What can hang from each mark:
K957: K908
K888: K141 K189 K725
K219: K141
K141: K219 K888
K908: K141 K629 K957
K189: K888
K629: K908

Known rows, with every way that one mark hangs from another:
[K219 [K141 [K888 K189 K725]]]: [-7.7 -18.5 24.5 13.1 -8.3 -10.8 42.6 -2.4 7.4 36.9 -2.6 -1.4 12.3 16.5 32.4 19.8 -19.0 -1.6]
[K957 [K908 [K141 K219 [K888 K189 K725]] K629]]: [-7.6 -20.1 7.7 15.8 -0.3 8.6 29.3 4.1 43.2 76.0 -11.8 -1.4 25.5 27.3 46.7 22.6 0.6 -1.0]
[K189 [K888 K141 K725]]: [-7.9 -14.0 31.0 8.0 -3.7 3.8 15.4 16.1 -10.7 23.0 -7.1 4.7 -1.7 3.5 36.0 32.8 -14.6 -6.0]
[K141 K219 K888]: [-16.8 -35.2 20.6 16.4 -18.1 25.6 27.7 9.1 20.2 13.2 -5.8 18.2 1.9 14.3 16.9 -0.9 -1.0 0.7]
[K219 [K141 K888]]: [-24.0 -21.2 13.4 15.4 -10.9 13.0 34.2 11.1 7.5 2.7 -3.4 13.2 -4.2 1.4 29.2 19.5 -1.5 -5.3]
[K888 K141 K189 K725]: [4.4 -13.1 27.8 10.2 6.7 -3.0 26.3 -14.2 6.3 33.8 -6.8 -8.8 1.9 18.8 28.6 18.7 -33.4 -1.7]
[K957 [K908 [K141 K888] K629]]: [-25.4 -11.2 -3.8 12.8 7.1 28.7 21.2 17.1 31.8 28.0 -6.5 2.4 -0.7 2.2 47.3 27.3 11.9 -7.8]
[K957 K908]: [-14.4 -12.0 23.4 4.8 8.9 20.3 5.1 11.1 30.0 -4.6 -14.3 3.1 -17.1 4.4 25.5 14.7 -4.4 0.2]
[K629 K908]: [-13.5 -10.8 22.1 12.5 6.5 34.8 9.8 8.2 16.2 -6.6 -10.4 6.1 -19.3 2.6 22.7 8.4 -1.5 -1.7]
[K141 K219 [K888 K189 K725]]: [-0.7 -32.1 32.2 14.2 -15.4 2.0 35.3 -3.9 21.2 47.4 -5.6 3.6 18.7 29.8 19.7 -0.4 -18.8 4.3]
[K888 K725]: [3.7 -12.6 32.3 5.2 1.9 11.0 14.2 -5.7 11.9 0.5 -1.5 -0.4 -12.7 11.3 28.0 -2.4 -15.9 -2.2]
[K908 [K141 K888] K629 K957]: [-17.3 -5.5 -7.6 15.3 5.4 25.2 45.9 -4.2 27.8 15.1 -5.3 10.1 5.7 3.9 49.3 17.7 10.8 -17.0]
[K908 K957]: [-6.2 -5.8 19.9 6.8 6.8 17.2 29.4 -10.3 25.9 -18.1 -13.2 10.9 -10.8 6.0 28.0 4.9 -5.6 -8.6]
[K629 [K908 [K141 K219 [K888 K725]] K957]]: [-15.9 -16.2 12.8 26.5 -8.5 22.1 32.9 12.1 10.9 47.3 -17.9 22.5 15.8 11.1 47.2 31.0 16.1 -11.0]
[K189 [K888 [K141 K219] K725]]: [-6.8 -26.0 31.3 13.3 -14.5 7.4 15.5 16.3 0.8 36.4 -13.1 16.0 7.6 12.6 32.5 28.0 -8.2 -2.7]
[K141 K219 [K888 K725]]: [-6.1 -32.4 29.1 15.2 -17.7 14.6 24.3 6.1 13.5 31.1 -4.0 10.9 7.2 18.4 25.4 -2.2 -5.5 0.0]

Rows:
[0.4 -25.3 26.1 16.6 -6.6 14.0 15.6 -4.6 10.3 31.0 -11.4 10.1 -0.3 17.0 31.2 11.3 -13.7 -2.9]  [K888 [K141 K219] K725]
[-12.3 -15.2 -0.5 13.2 5.1 32.2 11.3 5.4 53.8 24.0 -16.1 13.9 -1.5 14.1 42.5 16.7 14.5 -3.6]  [K957 [K908 [K141 K219] K629]]
[-27.2 -18.8 4.2 28.2 -9.2 33.3 36.6 15.0 18.3 28.9 -19.8 30.0 11.3 6.7 38.0 32.5 20.6 -9.6]  [K629 [K908 [K141 K219 K888] K957]]
[0.4 -14.4 4.1 18.3 -3.0 5.0 53.4 -16.8 39.9 62.4 -10.8 6.5 32.1 28.8 49.2 13.4 -0.8 -10.0]  [K908 [K141 K219 [K888 K189 K725]] K629 K957]
[-5.8 2.7 -4.5 10.1 14.4 24.9 35.3 -16.1 38.5 -2.5 -9.0 10.1 -4.1 6.0 48.3 12.5 7.6 -15.5]  [K908 K141 K629 K957]
[-22.8 -7.4 6.2 21.8 5.1 16.5 47.6 4.9 14.1 32.1 -15.5 11.8 12.9 8.7 35.5 40.1 1.2 -8.7]  [K629 [K908 [K141 [K888 K189]] K957]]
[-15.3 -11.1 6.9 23.0 0.0 33.2 25.9 3.1 28.5 11.7 -23.2 30.7 0.6 8.9 37.2 27.6 16.8 -8.6]  [K629 [K908 [K141 K219] K957]]
[-13.1 -20.4 5.2 17.1 -2.9 21.6 17.9 14.2 35.8 59.7 -10.5 5.9 13.8 15.8 53.0 21.4 13.5 -5.5]  [K957 [K908 [K141 K219 [K888 K725]] K629]]
[-21.4 -18.8 6.5 26.4 -6.5 20.1 47.2 4.9 25.7 44.6 -21.2 22.8 22.3 18.1 32.3 34.6 7.4 -5.6]  [K629 [K908 [K141 K219 [K888 K189]] K957]]
[-5.6 -27.9 19.3 16.7 -4.7 12.3 29.8 -11.6 25.4 29.1 -14.4 10.6 5.7 23.4 17.0 14.6 -22.4 2.2]  [K888 [K141 K219] K189]
[-10.3 -17.2 -4.3 19.9 -3.0 16.1 57.1 -14.2 47.3 44.6 -12.9 14.1 26.9 24.3 40.3 14.2 4.0 -9.0]  [K908 [K141 K219 [K888 K189]] K629 K957]
[5.3 -25.0 27.8 15.5 -4.2 1.2 26.5 -14.4 17.8 47.1 -12.7 2.7 11.2 28.3 25.5 13.3 -27.3 1.4]  [K888 [K141 K219] K189 K725]
[-17.8 -4.5 12.4 21.1 2.6 18.4 32.7 11.7 -1.2 34.1 -12.0 11.3 6.7 1.8 50.6 36.4 9.9 -13.9]  [K629 [K908 [K141 [K888 K725]] K957]]
[-14.8 -23.5 8.4 20.2 -11.0 7.4 54.9 -5.9 29.6 34.5 -14.1 24.2 24.1 23.0 28.0 25.1 -2.2 -5.2]  [K908 [K141 K219 [K888 K189]] K957]
[-15.7 -17.3 -7.1 20.3 -5.3 28.9 45.8 -4.0 39.7 28.2 -11.3 21.4 15.6 13.2 46.0 12.7 16.8 -13.6]  [K908 [K141 K219 K888] K629 K957]
[-17.4 -28.3 23.2 14.0 -14.7 18.2 18.8 19.9 8.4 18.5 -15.2 23.6 2.5 8.2 23.0 29.4 -3.6 -2.0]  [K189 [K888 [K141 K219]]]
[-12.9 -13.2 18.8 19.4 -0.1 10.2 32.7 9.2 1.0 50.6 -3.6 -0.2 10.9 14.9 35.7 32.3 -9.4 -2.0]  [K629 [K908 [K141 [K888 K189 K725]]]]
[-28.8 -7.0 3.7 22.6 2.3 29.7 36.2 14.5 6.5 15.8 -13.9 18.8 1.5 -2.8 41.2 37.6 14.1 -12.9]  [K629 [K908 [K141 K888] K957]]
[-9.1 -8.2 7.3 10.8 10.1 4.8 29.1 4.0 31.8 62.3 -6.0 -12.8 16.0 18.3 50.3 27.3 -5.7 -4.2]  [K957 [K908 [K141 [K888 K189 K725]] K629]]
[-19.9 -23.5 5.3 21.3 -13.5 19.8 44.4 4.1 21.8 18.4 -12.7 30.9 12.4 11.8 34.4 23.1 11.1 -9.5]  [K908 [K141 K219 K888] K957]
[-17.0 0.6 6.8 17.9 11.3 29.7 26.3 2.8 17.5 -1.8 -17.4 19.1 -8.6 -0.3 40.4 32.6 10.8 -12.0]  [K629 [K908 K141 K957]]
[-23.1 -29.0 11.6 18.2 -8.7 10.8 31.2 15.3 33.5 47.1 -15.1 15.8 16.7 21.4 26.2 35.1 -1.3 3.7]  [K957 [K908 [K141 K219 [K888 K189]]]]
